Each row was made from one path, in order. Every step used is in the known rows, and no mark comes twice. Write each row's path.
Known rows:
legiv rufaz nefeba nabu guler: [-1.406 -0.056  2.220 -0.668 -0.556  0.876  1.198  0.214 -5.805 -0.380
 -1.859  1.594 -1.297 -1.852  1.307 -5.728 -1.140 -0.012]
rufaz nabu: [-0.468 -0.804 -0.065  0.667  1.408  0.076 -1.772  1.604  0.717 -0.232
 -0.340  0.737  0.789 -0.003  1.077 -0.461  0.388  0.532]
guler rufaz nabu legiv: [-1.121  0.361 -1.836  1.497  2.786 -1.102 -2.208  2.319  1.122  1.034
  3.316 -0.970 -1.222 -0.568  1.721  1.388 -1.540 -2.768]
feduke guler: [-1.807 -1.230 -1.815 -0.596 -0.488 -0.622 -1.512 -3.726  1.760  0.752
 -1.165  0.227 -3.283 -0.352 -0.996  2.902  3.135  1.310]
nefeba nabu guler rufaz legiv kopela: [-1.353  0.210  1.944  0.307  0.728  2.925  4.984  1.221 -0.452 -0.066
  0.593 -2.475  2.288 -1.453  2.204 -3.013 -0.898 -0.989]
legiv kopela nabu: [ 3.902  1.255  2.098 -0.757 -0.348  0.230 -1.553 -2.895  1.780 -0.193
 -2.526  0.487  0.747  3.257 -2.715  2.721  2.129  2.771]
kopela nabu: [-0.525 -0.492  0.608 -1.901 -0.667 -1.231 -2.768  0.346  0.715 -0.581
 -2.581  2.760 -0.160  0.276 -1.745  0.848  1.667  1.361]
kopela nabu legiv: [-0.772  0.078 -1.181 -1.066 -1.436 -2.359 -5.118 -0.207  0.831  0.112
  0.808  3.960 -0.345  1.451 -2.425  3.886 -0.540 -0.439]
feduke legiv: [ 0.794 -3.263 -2.837  1.873 -3.370  3.412 -2.391 -3.495  2.726 -1.463
 -0.596  1.020  1.447  2.219 -1.841  0.620  2.921  2.231]
nabu guler rufaz legiv kopela: [-1.673 -0.514 -0.235  0.883 -0.556  1.042  3.293  0.635  1.801  0.100
  0.053 -1.790  2.191 -0.935 -0.120 -1.296 -0.571 -1.160]
kopela nabu legiv rufaz nefeba: [ 0.194  0.367  0.331 -1.238 -0.983 -5.170 -3.689  0.046 -2.545  1.274
  0.634  3.626 -2.609  2.168 -0.848  2.955 -2.113  0.650]
kopela nabu guler rufaz: [-2.667  1.143  0.520 -2.666 -0.160 -0.079 -0.877  3.371  0.035 -1.029
 -3.862  0.087 -1.088 -3.859 -1.433 -4.421  1.781 -2.423]
nabu guler rufaz nefeba: [-0.200  0.512 -1.759 -0.079 -0.474  0.454  2.169  2.839 -1.973 -1.752
 -1.273 -0.905  0.914 -4.325 -0.461 -5.795 -1.069 -2.364]
feduke legiv kopela nabu: [ 5.971  0.128  0.700  0.285 -3.078  3.081 -1.872 -3.785  3.731 -1.480
 -2.195 -0.732  1.901  5.210 -3.035  2.388  4.147  3.899]
rufaz legiv kopela: [ 0.486 -2.075 -0.183  1.608 -1.052 -0.019  1.273 -2.552  2.434  0.510
  1.267  0.884  3.205  3.094 -0.541  4.094 -0.641  2.699]
nefeba nabu legiv kopela: [ 3.550  0.864  0.462  2.010  0.129  2.596 -1.211 -5.442 -0.101  0.711
  3.292  0.595  0.956  4.152 -0.968  4.174 -0.919  0.754]
nefeba nabu guler rufaz legiv: [-5.847 -1.455  0.366 -0.711  0.469  1.511  3.930  4.420 -1.552 -0.474
  0.563 -0.212  1.355 -4.587  3.257 -4.838 -1.393 -2.310]
guler rufaz legiv kopela: [ 0.055 -1.428 -0.291  1.564  1.057 -0.127  3.323 -1.165  2.725  1.175
  1.503 -2.050  1.617  1.228  0.813  2.807 -0.280  1.227]

Which path is each row?
[-1.990 -0.028  0.041  0.092 -0.189  1.340 -2.072  3.288 -0.224 -1.383
 -1.757  0.875  1.427 -2.231  0.226 -4.433  0.095 -1.899]
rufaz nabu guler
[ 2.382 -0.275  0.463  0.179  0.201  1.103  2.033  0.478 -3.438 -1.534
  0.670  1.281  2.064 -0.727  1.548 -2.310 -1.342  1.572]
rufaz nefeba nabu
[-3.114 -0.551 -1.563 -0.023 -0.209  1.640 -0.008  0.437  0.180 -0.714
 -2.159 -0.366 -0.665 -3.742 -1.323 -4.273  1.115 -2.794]
nabu guler rufaz
[ 2.139  0.276 -1.187  0.972 -0.457 -0.080 -0.262 -0.227 -3.218 -0.734
  4.100  2.375  1.783  0.511  0.827  0.707 -3.625 -0.212]
rufaz nefeba nabu legiv
[ 1.448  0.861 -1.390  0.773  1.644 -0.217  1.847  1.246 -3.003 -0.072
  4.289 -0.492  0.159 -1.277  2.102 -0.549 -3.210 -1.689]
guler rufaz nefeba nabu legiv
[ 0.386  0.210  1.671 -1.105  1.086 -1.816  2.583  1.769  2.586  0.749
 -0.251 -1.582  1.077  1.232  0.637  2.754  0.364  1.657]
guler rufaz legiv kopela nabu
[-3.001 -1.573  0.669  0.833  0.665 -0.278 -3.175 -4.240 -2.512  2.429
  2.163  3.158 -3.860  2.277  0.697  2.637 -0.830  0.119]
nefeba nabu legiv rufaz
[-0.391 -1.286 -1.704  1.363 -0.935 -3.384 -2.925 -2.841 -2.376  1.560
  2.319  3.312 -2.223  2.245 -0.821  3.036 -2.783  0.295]
nabu legiv rufaz nefeba
[-2.200 -1.849  0.322  1.107 -2.093  2.679 -3.094  0.402  0.248 -0.564
 -2.433 -0.197 -1.333  0.867  0.646 -4.290  2.558  0.037]
feduke legiv rufaz nabu guler
[ 3.227  0.018 -1.661  2.623 -1.137  0.754 -3.196 -6.283  2.066  0.901
  2.675  1.197  0.915  4.599 -3.211  5.872 -0.666  0.579]
nabu legiv kopela
[ 0.349  2.271  0.312 -2.636 -0.537 -1.250  1.358  5.570 -2.060 -2.199
 -3.055 -0.391  0.625 -4.421 -0.676 -5.811 -0.439 -2.055]
kopela nabu guler rufaz nefeba
[ 4.930  3.910  1.776 -1.608 -0.244  0.227  2.661  2.444 -1.025 -1.742
 -3.033 -2.687  1.492 -1.226 -1.576 -3.961  0.102 -0.741]
legiv kopela nabu guler rufaz nefeba
[-2.454 -1.557  1.604  0.692  2.175 -1.430 -2.572 -0.356 -0.672  1.809
 -1.402  0.910 -3.163  1.062  1.840  0.133  0.910  1.222]
legiv rufaz nabu
[-1.706  0.682 -0.518 -0.725  3.644 -1.250  0.782  1.766  1.825  1.295
 -0.345 -4.268 -4.411 -2.449  2.910  0.429  2.855 -0.755]
feduke guler rufaz nabu
[ 1.000 -0.524  1.815 -0.945 -1.083 -1.723  0.548  0.297  2.413  0.188
 -0.457  1.261  2.743  3.043 -0.551  3.862 -0.062  3.011]
rufaz legiv kopela nabu
[ 0.672  1.821 -1.674 -0.576  1.723 -1.363  2.436  0.044 -2.197  0.991
  3.884 -2.594 -3.437 -1.898  2.771  1.485 -1.136 -1.523]
feduke guler rufaz nefeba nabu legiv
[ 6.050  2.585  0.174  1.895  1.886  1.272  2.982 -1.941 -1.938  0.323
  4.377 -2.859  1.094  1.786  1.018  1.435 -2.699 -0.339]
guler rufaz nefeba nabu legiv kopela
[-0.480  1.097  1.398 -2.446  1.205 -2.999  3.052  0.630  3.389  1.827
 -0.604 -3.730 -2.378  0.555  1.325  4.715  2.455  1.830]
feduke guler rufaz legiv kopela nabu
[ 1.804  2.823  2.059 -1.487  0.096  1.447  0.302  0.182  1.145 -0.645
 -3.871 -2.215 -0.189 -0.769 -2.403 -2.508  2.280 -1.082]
legiv kopela nabu guler rufaz
[-6.283 -2.321 -1.738 -0.115 -0.832 -0.347  2.031  3.566  0.705 -0.383
 -0.108  0.379  1.321 -4.018  0.913 -3.028 -1.154 -2.450]
nabu guler rufaz legiv
